In the rows, 128 means zero.
Known rows, with every way that one mark hangs from another:
(kotig rebe): [139 116 100 121 130  89 120 128 145 122 125 154 123 143 136 145 119 115
 100 142 130 103 117 106 120 107 112 113 103 149 136  76 131 155  97 117]
(gaseda (gugol dolini masuvaz mita rebe)): [124 118 130  93 130  93 126 188 204 125 192 143 104 119 122 141  99  83
 131 161  50 135  78 132 182 120 119 180 136 124 206 107 147 170  94 158]
(zivanu gugol): [157 120 109 114 131  95 117 131 151 116 125 153 128 145 137 146 128 123
 118 124 151 107 124 119 106  99 135 125 100 161 122 106 126 126 125 101]
(gaseda (gugol dolini madumem navudi)): [105 135 111 143 145  55 130 159 163  99 163 167 122 118  74 127  94  93
  68 142 101 148 112 110 162 120  93 135 110 109 172 114 139 197  85 145]
(gigez (gugol masuvaz)): [143 126 114  98 136  69 126 131 185  69 108 144 117 100 112 131 102  85
 151 120 126 124  80 121 145 116  93 146 116 154 149 136 135 157 109 103]
(mita (gugol dolini madumem)): [114 101 102 119 127  70 131 164 168 101 127 143  89 135  92 113 121 114
  79 144 100 129 145 107 154 104  61 106 103 111 160 139 153 184 132 107]
(gaseda (gugol mita)): [135 124 129 119 149 106 118 172 153 126 166 164 112 133 103 132 135 100
 143 137 126 110 102 116 140 114 137 146 113 128 142 105 137 127  98 162]
(gaseda (gugol (rebe kotig))): [150 132  94 144 134 100 108 148 159 180 160 155 135 138 109 145 115  90
 122 116 117 105  73 136 130 106 149 162 114 149 136 118 124 160  88 140]
(gugol mita): [148 106 120  91 146 111 120 162 162 114 148 146 117 139 114 137 147 103
 128 135 126 118 104 122 134 113 122 141 115 135 147 121 137 120 113 135]
(gugol masuvaz mita rebe): [144 107 121  79 134  78 119 164 197 117 160 126 139 130 123 151 118  81
 148 151  70 130  80 143 149 118 113 171 132 135 180 118 133 149 108 126]
(mivot (budan rebe) kotig): [152 110  95 120 127  74 104 131 173 158 143 120 138 143  98 160 122 118
  78 135 139 126  52 169  88  95  70 111 105 160 141 114 128 148 110  97]
(pidef rebe): [151  90  98 109 149  90 110 132 141  94  97 132 124 172 108 128 114 122
 125 124 150 135 144 104 118  95 119 123 111 151 146  78 142 130 134 108]
(masuvaz (gugol dolini mita navudi rebe)): [117  90 136  68 116  76 113 203 185 113 191 127 142 151 123 131  91  83
 101 150  79 132  84 109 170 108 125 134 134 148 199 113 130 186  95 124]
(gugol mita (rebe kotig)): [154 108 100  98 140 113 112 164 185 169 166 144 127 149 118 153 147  83
 122 117  93  95  65 141 141 110 137 163 122 153 150 145 121 143 103 133]
(mita (gugol dolini navudi rebe)): [117  89 107 115 100  56 127 170 150 119 142 113 110 148 116 122  75  88
  83 170  77 148 122 127 153 130  95 107 126 126 166 117 125 200 114  96]
(mita (gugol dolini masuvaz rebe)): [132  93 113 101  99  77 131 164 188 101 134 108  96 131 130 126  81  95
 106 160  55 149 114 134 165 119  81 136 127 125 183 120 145 192 126  92]
(budan mivot rebe): [125 100  99 149 143  63 130 137 146 149 122  84 169 174 147 146  86  81
 125 144 127 137 111 124 121  82  83 110 119 139 132 107 129 144 126  86]
(zivanu (gugol dolini madumem mita rebe)): [117 109 115  77 141  61 131 188 209 157 192 154 124 150 137 163 143  96
  99 147  82  78 115 111 159  99 110 151 116 149 200 142 137 164 135 133]
(mivot budan (kotig rebe)): [151  99  94 119 115  99 101 120 166 141 140 156  99 140  97 170 134 126
  56 139 127  88  52 148 107 102  88  99  91 168 141  84 131 162  90 111]
(gigez (gugol masuvaz navudi rebe)): [129 120 114 106 124  17 126 138 186  91 128 127 149 109 111 143  68  58
 141 139  98 132  66 139 156 135 104 151 127 155 175 133 114 197  93  96]
(mita (gugol madumem)): [124 107 103 138 137  46 128 148 154 112 114 143 119 141  78 119 127 109
 102 134 124 117 146 116 134 107  74 105  92 112 135 132 146 172 133 105]
(kotig mivot rebe): [131 106  83 159 131  96 128 115 136 115 139 160 133 141 162 159 123 105
  76 137 130  94 130  95 140  99 101 104 101 150 158  43 135 178  78 122]
(kotig mivot): [148 109  87 142 137 112 128 124 136  98 137 149 130 132 137 144 131 101
  97 129 146 125 130 110 136 103 108 118 110 139 151  75 137 158  92 113]
(zivanu (gugol madumem navudi rebe)): [126 121 106 129 138   4 127 142 169 139 156 146 179 150 106 164 104  88
  96 137 111 106 116 127 126 112 122 130 106 149 158 124 110 186 117  98]
(mita (gugol madumem navudi)): [114 108 105 153 134  17 131 144 147  87 110 141 134 141  65 120 105  91
  86 138 111 136 134 120 135 122  78  97  95 110 134 131 130 192 122  96]
(vepusud (gugol madumem mita navudi rebe)): [103 101 127 126 149  31 134 185 164 151 183 137 166 158  84 164 120  75
 115 156  92  89 117 132 154 119 115 143 114  91 153 113 122 184 114 140]
(gigez (gugol masuvaz navudi)): [133 128 116 120 132  41 129 124 179  47 102 138 134  97  99 131  78  66
 133 121 114 145  69 128 151 133 100 137 118 147 151 134 121 181 101  97]
(masuvaz (gugol dolini navudi (rebe kotig))): [138 103 105 101 106  92 107 164 184 122 161 132 139 150 113 133  80  86
  75 112  90 135  57 120 153 102 127 133 123 160 173 127 119 197  85  98]
(vepusud (gugol dolini madumem masuvaz mita)): [113 107 129 102 146  97 146 180 207  78 161 151  99 126  99 149 133 104
 107 140  72 121 112 130 179 105  82 157 106  80 179 113 155 170 128 141]
(vepusud (gugol dolini madumem mita navudi)): [ 99 104 126 117 145  81 139 186 172  98 169 152 116 144  86 146 128  93
  78 147  94 115 122 118 169 115  93 132 113  83 164 117 138 176 119 143]
(mivot budan): [149 109 100  97 124 118  92 136 144 117 121 148 116 129 106 141 118 127
  87 128 148 128 111 146 112 109  97 115 105 156 147 109 124 145  98 117]
(pidef (rebe (kotig mivot))): [162  92  61 160 149 117 118 107 147  98 108 139 125 177 123 145 136 101
  94  90 138 113 113 103 135  85 123 122 105 164 150  69 133 153 113 107]
(gigez gugol): [139 120 107  97 134  75 120 139 159 112 116 149 115 113 117 127 121  95
 139 124 155  98 110 109 140 115 107 128 115 161 133 141 132 144 112 114]
(mita (gugol navudi)): [130 101 110 142 120  62 124 143 128  85 105 129 120 142  92 116  90  97
  99 139 121 147 126 125 128 132 102  97 103 122 121 111 122 173 118  89]
(vepusud (gugol madumem)): [124 114 115 136 147  78 131 149 149 131 136 152 136 144  91 146 132 118
 111 130 147 102 146 120 127  98  99 130  96  94 118 101 140 154 120 130]
(rebe (kotig (mivot budan))): [158 111  62 155 125 144  97 111 147 125 126 160 115 128 124 159 138 110
  53  93 139 108  78 145 124 102 100 118  96 167 149 100 120 173  81 114]

Rows:
[127 113 118  79 150  83 136 167 223  66 156 153 102 113  93 141 136  88
 100 135  65 145  87 122 179 110  71 159 119 109 204 142 157 164 118 130]	(gugol dolini madumem masuvaz mita)
[131 118 126 111 144  82 115 184 162 171 192 150 134 140 116 144 123  86
 151 158 106  99 102 125 146 117 141 158 122 135 162 105 134 147  95 164]	(gaseda (gugol mita rebe))
[130 101  73 155 117 105 106 113 130 122 134 162 119 138 154 167 119 121
  52 137 136  88 116 119 130 102  86  88  94 167 169  43 128 191  76 124]	(kotig (mivot budan) rebe)
[127 100 115 128 108  72 135 148 170  40 110 121  93 122 102 115  72  93
  85 147  66 186  99 132 161 133  78 112 115 111 166 114 137 195 119  83]	(mita (gugol dolini masuvaz navudi))
[114 139 127 146 163  29 134 158 191  69 161 164 145 107  58 142 106  68
 120 136  72 145  65 129 165 128 104 154 109  98 172 119 138 179  97 148]	(gaseda (gugol madumem masuvaz mita navudi))
[128 101 132 129 144 100 129 169 139 102 152 142 131 151 100 149 121  95
 116 143 124 117 119 129 136 122 132 125 109 100 119  95 123 144 116 134]	(vepusud (gugol mita navudi))
[107 103 121  97 121  30 117 177 186 107 172 136 164 144  96 130  80  85
  77 142  89 135 107 103 167 100  94 125 121 136 200 122 132 220  92 111]	(masuvaz (gugol dolini madumem navudi rebe))
[149 124  61 179 139  96 129 111 159 148 138 133 154 150 155 156 127  87
  85 102 134 124  81 127 123  89  96 126 112 155 143  97 124 172  96  97]	(budan (rebe (kotig mivot)))
[157 106 104 102 120  98  98 155 178 157 149 135 155 155 119 136 108  97
 121  94 125 107  71 122 126  84 140 142 109 170 143 124 124 168  92 104]	(masuvaz (gugol (rebe kotig)))
[123  95 113 118 100  48 134 158 179  82 132 107 113 129 113 127  56  82
  94 163  46 171  99 140 165 134  80 127 128 119 185 111 129 214 114  88]	(mita (gugol dolini masuvaz navudi rebe))
[121  95 131 119 131  71 127 182 148 150 178 127 151 162 115 161 108  85
 127 162 103 103 117 139 141 126 140 141 121 109 136  94 113 163 107 138]	(vepusud (gugol mita navudi rebe))
[119 110 113  80 151  98 129 178 194 107 165 161 100 129 101 136 151  99
  89 138  93 117 113 108 167 110  81 148 117 121 186 146 151 156 119 143]	(gugol dolini madumem mita)
[109 109 108 139 123  31 142 149 189  43 114 133 106 122  74 119  82  87
  73 145  60 173 108 125 171 127  53 114 104  97 180 133 142 215 126  89]	(mita (gugol dolini madumem masuvaz navudi))
[132 101 138  98 134  73 112 176 161  77 152 142 149 147  95 125 105  93
 124 120 126 132  86 110 139 107 132 117 111 141 153 105 130 153  99 116]	(masuvaz (gugol mita navudi))
[121 132 124 119 154  30 131 178 209 133 183 155 149 122  87 151 119  70
 147 151  62 113  81 133 167 115 109 181 119 107 193 120 143 174 100 158]	(gaseda (gugol madumem masuvaz mita rebe))
[111 114 116  96 148  66 132 173 185  87 170 155 112 129  82 136 130  84
  67 145  84 138 100 117 172 121  83 138 117 112 185 144 136 175 111 139]	(gugol dolini madumem mita navudi)
[132 108  72 158 124  83 111 121 140 138 137 128 155 143 156 155 107 110
  72 133 149 127 111 140 118  97  71  99 108 163 171  71 129 178  91 104]	(kotig (mivot (budan rebe)))
[122  95 110 125 112  82 129 158 144  77 118 126  90 139 102 112  90 103
  72 150  96 159 131 120 150 127  90  94 113 120 149 114 132 183 118  92]	(mita (gugol dolini navudi))
[133 108 112 103 113  70 126 156 166 129 165 135 135 149 146 155  89 100
  80 152  95 128 114 126 138 117 132 132 122 162 173 109 112 176 114  99]	(zivanu (gugol dolini navudi rebe))
[132 103 120  97 134  58 121 172 161 138 168 131 151 148 108 151 112  71
 121 156  95 126  93 134 145 132 128 144 131 137 164 119 116 161 100 129]	(gugol mita navudi rebe)
[157  86  55 156 138 128  93 108 144 108 102 145 118 169 115 152 125 115
  65  87 148 110 101 124 128  88 105 108  95 183 165  72 125 164 108 110]	(pidef (rebe (kotig (mivot budan))))
[124 138 110 137 147  22 125 150 192 130 162 150 159 115  87 147  99  83
 129 146  82 132  90 135 152 114 102 169 115 114 180 107 145 188  89 139]	(gaseda (gugol madumem masuvaz rebe))
[115 114 118 142 136  15 139 147 180 107 145 132 174 136  85 164  82  81
 109 151  82 133 108 148 145 121  97 149 112  89 155  98 124 208 106 115]	(vepusud (gugol madumem masuvaz navudi rebe))
[132 109  75 141 154  75 129 150 193 163 186 156 149 146 117 173 164  62
  91 111  88  77  79 123 168 100 107 157 113 140 181 131 127 188  94 141]	(gugol madumem mita (rebe (kotig mivot)))
[139  89 105 145 131  82 129 121 161 143 136 115 125 170 114 172 120  81
  93 149 112  83  67 120 128  83  96 100  98 147 128  90 135 153 101  93]	(budan (mivot (kotig rebe)))
[139 116 125 107 144  75 126 150 185  52 135 140 132 120  94 144 104  78
 120 136  82 165  72 141 150 131 112 147 120 121 164 113 126 157 104 116]	(gugol masuvaz mita navudi)
[144  96 103 150 142  60 133 130 170 159 140  80 158 175 109 159 106  78
 116 143 117 120  60 138 115  78  78 109 115 139 127 118 132 141 122  79]	(budan (mivot kotig) rebe)
[106 121 119 104 150  65 129 200 192 167 213 159 117 132 103 139 132  86
 104 164  71  99 105 114 180 111 103 166 125 117 203 129 149 178 102 176]	(gaseda (gugol dolini madumem mita rebe))
[144 125 107 126 142 103 110 170 175 188 182 153 126 145 108 152 135  80
 133 119  96  89  56 133 147 110 154 173 116 146 146 127 122 151  92 158]	(gaseda (gugol mita (rebe kotig)))
[126 126 132 131 140  42 125 171 181 110 176 141 151 122  98 150  84  61
 139 158  62 144  63 142 160 137 133 166 129 119 177 100 124 176  85 146]	(gaseda (gugol masuvaz mita navudi rebe))
